Each row was made from one walk, in order. Every step used is in the known rows, and no mark comes twice. Write each row's walk.
Known rows:
roba, peve: [ -2  -5   0  -1   3  -1   2   6  -1   8  11   5   1   8   1   1   2  -5
   0   4  -4  -1  -2  -4  -7   3  -7  -2  11 -10   1   5]
roba, naruma: [-5 -6  7 -4  1  4  2  7 -1  4 10 -3  1  4 -1  1 -6  3  5 -8 -4 -4 -5 -5
 -4  2 -4  0  9 -5 -1  4]
roba, peve, gabuv: [ -3  -3  -4  -7   5   1   4   7  -3  12   9   1  -2   8   0   2  -4   8
  -4   9  -6   9 -10  -2 -12  -5  -5  -2   3  -9  -3   5]
vaba, gabuv, vofenuf, rezoneg: [  8 -11  -2  -7 -39   1 -10  -2   0   4  -8  -2   1  13   3  -3   7   6
   4  -5  -8 -10   3   2  21 -10   5  -2  -2   2  -3   1]
peve, roba, naruma: [ -3 -12   6   2  12   7   4   3   4   4   6  -4  -2  -8   1  -3   1  -6
   4  -7   2  -3  -2  -3  -3   7  -1   0   8   0   1   0]
naruma, roba, peve: [ -4  -2   5  -3  20   1   1   3   7  -7   9   2   0   2  -1   0  -1  -7
   0   2   1  -7   3  -1 -10   6  -9   1   7  -7  -2   5]
gabuv, vaba: [  3   1   4  -7  -3  -5  -5  -9  -6  -5   6  -2   2  -1  -3  -2   8  -6
   1 -10   7 -15  -7  -1   6   5  -6   0   4  -8   2   2]
peve, dolo, boka: [-6  6 -3 10  1 -6  4 -5 -2  0 -4 -1  2 -8  4  2 -3 -1  2 -5  3  5 15  0
  2 13  6  0  1  8  6 -1]
vaba, gabuv, vofenuf: [  2 -17  -3  -5 -32  -1  -4   4   0   5  -2  -2   3  16  -1  -2   7   2
   4  -9  -2   1   3  -1  10  -2   2  -3  -4   2   2   8]
boka, dolo: [  6  -4   0   2 -20 -13  -3  -9  -2  -6   5   5   1   4   2   2   7   6
   1  -4   3 -14  -5  -3   2  -1  -8   0   2   7   4   7]
rezoneg, naruma, roba, peve, dolo: [ -7  13  -2  13  66   2   9  -6   1  -7  -9   4   0  -8  -2   0 -14 -10
   1  -2   8   1  12   1 -12  19  -5   6  -3   2   5   0]
boka, dolo, peve, roba, naruma: [  1 -13   9  -5  13   2   1  -5   8  -3  -6   7  -6  -7   4  -1  13 -18
   0   4   5  -2   3  -4  -4   1   7   4  11   7   7   0]
peve, gabuv: [ -1   1  -5  -5  -4  -4   1   2  -4   4   9  -5  -1   2  -1   2  -5  22
  -2  -7  -3   2 -12  -1  -5  -7  -6  -3  -3  -1  -3   4]
rezoneg, naruma, roba, peve, dolo, mumoko: [-11  16  -2  10  65  10  10  -3   7  -4 -21   6   2  -8  -5  -1  -7 -13
  -4  -3  11  -8  12   0 -11  22   1   7  -3   1   9   2]
vaba, gabuv: [  1  -7  -7  -8 -23  -5   1   1  -6   2   9   1   2  14   0  -2   4   9
   1  -9  -2  -6  -7  -3   6   1   1  -3   6  -1  -1   8]
boka, dolo, peve: [  4  -1   2  -6  -3 -11  -5  -8   2  -8   0  10  -2   3   3   2  12  -4
  -1   0   2  -5  -1  -5   0  -7   2   1   6   6   7   4]
peve, gabuv, vaba: [  2   5   1 -13  -3  -3  -3  -5  -7  -1   4  -6   0   0  -4   0   3   9
  -3  -7   6  -6 -15   1   1  -2  -4   0  -3  -8  -3   3]
roba, peve, dolo: [  1  -2  -6   7  22  -2   6   1   1   9  -2   5   0   0   1   0   5 -14
  -1   7   0   3   6  -3  -5  12  -3   2   1  -5   4   0]
dolo, peve, gabuv, vofenuf, rezoneg: [  4  -1   1 -11  -8   3 -11   3   6   3 -11  -2  -5  -1   4   1   4   9
  -2   2 -10   6  -1   4   7 -24   7  -2  -8   0  -2  -6]
dolo, peve, roba, naruma: [ -4  -9   6  -6  29   9   2   5   7   2   1   2  -5  -8   2  -4   7 -15
   1  -2   2   4   2  -3  -6   1   7   0  12  -2   5  -4]
vofenuf, rezoneg, naruma, roba: [  0  19   2   6  29   0  -4 -10  -2 -19   1  -2  -1 -10   0  -1 -18  13
   3 -15   1 -19  -1   5   3  -1  -8   3   1   6  -3  -3]
gabuv, peve, dolo, boka: [ -2  15  -6  13 -39  -5   3  -7  -9  -3   6   1   5  -9   2   2   0  -2
   0   7   3   8  11   0   5  10   8   1   0   8   2  -6]
gabuv, vofenuf, rezoneg, naruma: [  3   5   2  10  -1   4  -9  -6  -4  -1 -10  -2   1  -3   2   0 -11   9
   6 -12  -5  -5   4   6  11  -8  -5   0  -6   7   2  -3]
rezoneg, vofenuf: [  3   7  -1  10  -5 -12   3   4  -2  -5   2  -3   2   1   0  -1  -8  13
   1 -12  -5  -2 -10  -6   2   1   1  -6   4  -2  -4   1]
dolo, peve: [-1  4  0 -7 11 -5 -4  1  1 -3  6  5 -1  0  2  0  7 -2  0 -6 -3  0 -2 -4
 -1 -7  0 -3  7 -3  4  1]
rezoneg, vofenuf, gabuv, vaba: [  7   0   4   5   4 -12   3   8  -4  -2  -1  -5   3  -2  -2  -4   3  -6
   2  -7   1  -6 -12  -1  16   0   8  -7   2  -4  -4 -10]

Write each row's walk:
[  5 -12   2   6 -22   7   9  13  -3   9  16  -3   1 -10   0  -3   7 -15
   4   9   0   5  -7   0   8  -1   6  -3   5   3  -3 -14]  vofenuf, gabuv, peve, roba, naruma
[  7  -6   3   1 -22   0 -12   0   4   0  -6  -3   0   0   4  -1   3   4
   4  -6  -6 -11   3   3  15 -11  -5  -2  -4   1  -2  -2]  gabuv, vofenuf, rezoneg
[  1   8   6   9  17   5  -9  -8   4 -15 -11  -5   0  -8   0   0 -15   9
   6 -15   2 -13   9   8   8  -4  -6   2  -8   9   0  -2]  gabuv, vofenuf, rezoneg, naruma, roba
[ -2   4   6   7  26   9  -7  -4   5  -7 -12   1  -1  -2   1   0 -13  -5
   4   0  -1  -7  12   6   1  -2  -6   4  -1   1   0  -2]  gabuv, vofenuf, rezoneg, naruma, roba, peve
[ -8   1  -2   8  11  -1   6  -1   0   8  -3   4   1  -2   4   2  -2 -12
   0   8   0  11  18  -1  -6  17   8   1   6   0   6   0]  roba, peve, dolo, boka
[  7  12  -9  11 -25  -7   3  -5  -8  -3   7   2   4  -5  -1   0   6  -4
   0   4   2  -1   0  -3   6   5  -1   2  -6   4   0  -7]  gabuv, peve, dolo
[ -5 -11   5  -6  11   7  -2   7  11   1  -4  -4  -2   4  -2   2  -4   2
  -1   7   1   9   5   3 -11  -3  -6   0 -10  -5  -4   6]  naruma, roba, peve, gabuv, vofenuf
[ -9   0   3   3  34  10   1   4   5   1  -8  -3  -1   1  -4   3 -20   7
   0   0   3  15   5   5 -16   0  -6   3 -11   1   1   7]  rezoneg, naruma, roba, peve, gabuv, vofenuf
[ -1  10 -10   3 -50  -5   5  -7 -13   0   5   2   5   6   1  -1   4  -2
  -1   8   1   8  10  -1  11  10  17   1   1   9   1  -3]  vaba, gabuv, peve, dolo, boka
[ -4   3   7 -16  28   4   0  -5   1  -7   2  -3  -2   0  -6  -1   1  -6
  -5   5   9  -6  -6   2 -11   6  -5   3   1 -13  -5   4]  naruma, roba, peve, gabuv, vaba
[  0  -1   2 -15   8   3   0   0  -6   7   3   0  -1   6  -4   0   5  -5
  -5   8   3   1 -11   0  -7   2  -2   1   3 -16  -2   3]  roba, peve, gabuv, vaba
[  7  -6   1   0   9  -8  -2 -14   7  -9  -5   9  -5 -10   5  -2  20 -14
  -3   0   8  -6   1  -2  -1  -1   4   0   5  10   9   0]  boka, dolo, peve, roba
[ -6   1   1  -8  22   2   3   5   5  -2   8  -2  -2   2  -3   2  -7   7
  -5   5   0   2  -5  -1 -16   1  -6   1   0  -7  -6   5]  naruma, roba, peve, gabuv
[  6   3  -8  -5 -60  -4   1   0 -13   0  18   3   4  15  -2  -2   8   4
  -1   5  -3  -3 -10  -4  11  -2   3  -2   5  -1  -4   2]  vaba, gabuv, peve
[  9  -4   2 -11 -18  -4 -13  -8   7  -3 -19   3  -6   2   6   3   9   6
  -3   7  -6  -1   1   3   8 -25   7   1  -7   9   0  -3]  boka, dolo, peve, gabuv, vofenuf, rezoneg
[  9   6 -14   3 -39  -7   5  -5 -12   0   5   3   4   7  -2  -3  10  -3
  -1   7   1   1  -2  -4  12   7   8   2  -5   5  -2  -4]  vaba, gabuv, peve, dolo
[  0  -9  -2  -3 -16   0  -3   5   2   7  -2  -7   0   3   0   2  -3  16
   1  -7  -2  11  -4   2  -1 -11  -4  -3 -13   1  -1   6]  peve, gabuv, vofenuf
[  1  -6   5  -7   3   9  -7   4  11  -2  -9  -5  -4   0   1   1  -3   6
  -2   8  -5  -2   4   6  -2 -11  -3   2  -7  -4  -9  -1]  naruma, roba, peve, gabuv, vofenuf, rezoneg
[ -8  10   3   6  44   4   4  -1  -1  -7   6   3   1  -1  -3   1 -16  -3
   1  -3   4  -2   4   0 -14  10 -10   3   5  -2   2   5]  rezoneg, naruma, roba, peve
[ -2  -5   1  -9   0   2  -6   7   7   6  -7  -2  -3   2   0   2   3   6
  -1  -2  -3  16   0   1  -3 -16   4  -3 -10   1   3   2]  dolo, peve, gabuv, vofenuf
[  0   7  -7  14 -32  -7   9   3  -8   5   8   0   6 -11   3   2   2  -9
   2  10   0  13  10   4  13   5  13  -3  -3  14   2 -15]  vofenuf, gabuv, peve, dolo, boka
[  3  15  -8   8 -22   0   6  -3  -2   0  -7   4   6  -5  -3  -1  13  -7
  -6   3   7  -8   0  -3   8   8   5   3  -6   1   3  -4]  gabuv, peve, dolo, mumoko
[  3  -9   0  -6 -15   7  -6   5   4  13  -9  -1  -3   6   2   1   0   6
  -2  12 -11   5  -2   3   2 -15  -1  -1  -5  -7  -6  -1]  roba, peve, gabuv, vofenuf, rezoneg
[  6  -5   3  16 -23   0  12  16  -3   5   6  -5   1 -10  -1  -4  -2  -9
   2   8  -5  10  -9  -3  10   1  15  -6   6   3  -8 -17]  rezoneg, vofenuf, gabuv, peve, roba, naruma
[-10  12   0   0  46   6   6   1  -2  -2   3  -1  -2   0  -4   3 -22  12
  -3   0   2   7  -4   2 -20   4  -7   3  -1  -1  -2   6]  rezoneg, naruma, roba, peve, gabuv
[ -3 -15   0  -5  -6   5  -1  10   4  15  -4  -1  -1   9  -1   2  -1   4
  -1   7  -5  17   0   1  -9  -8  -3  -2  -7  -7  -1   6]  roba, peve, gabuv, vofenuf
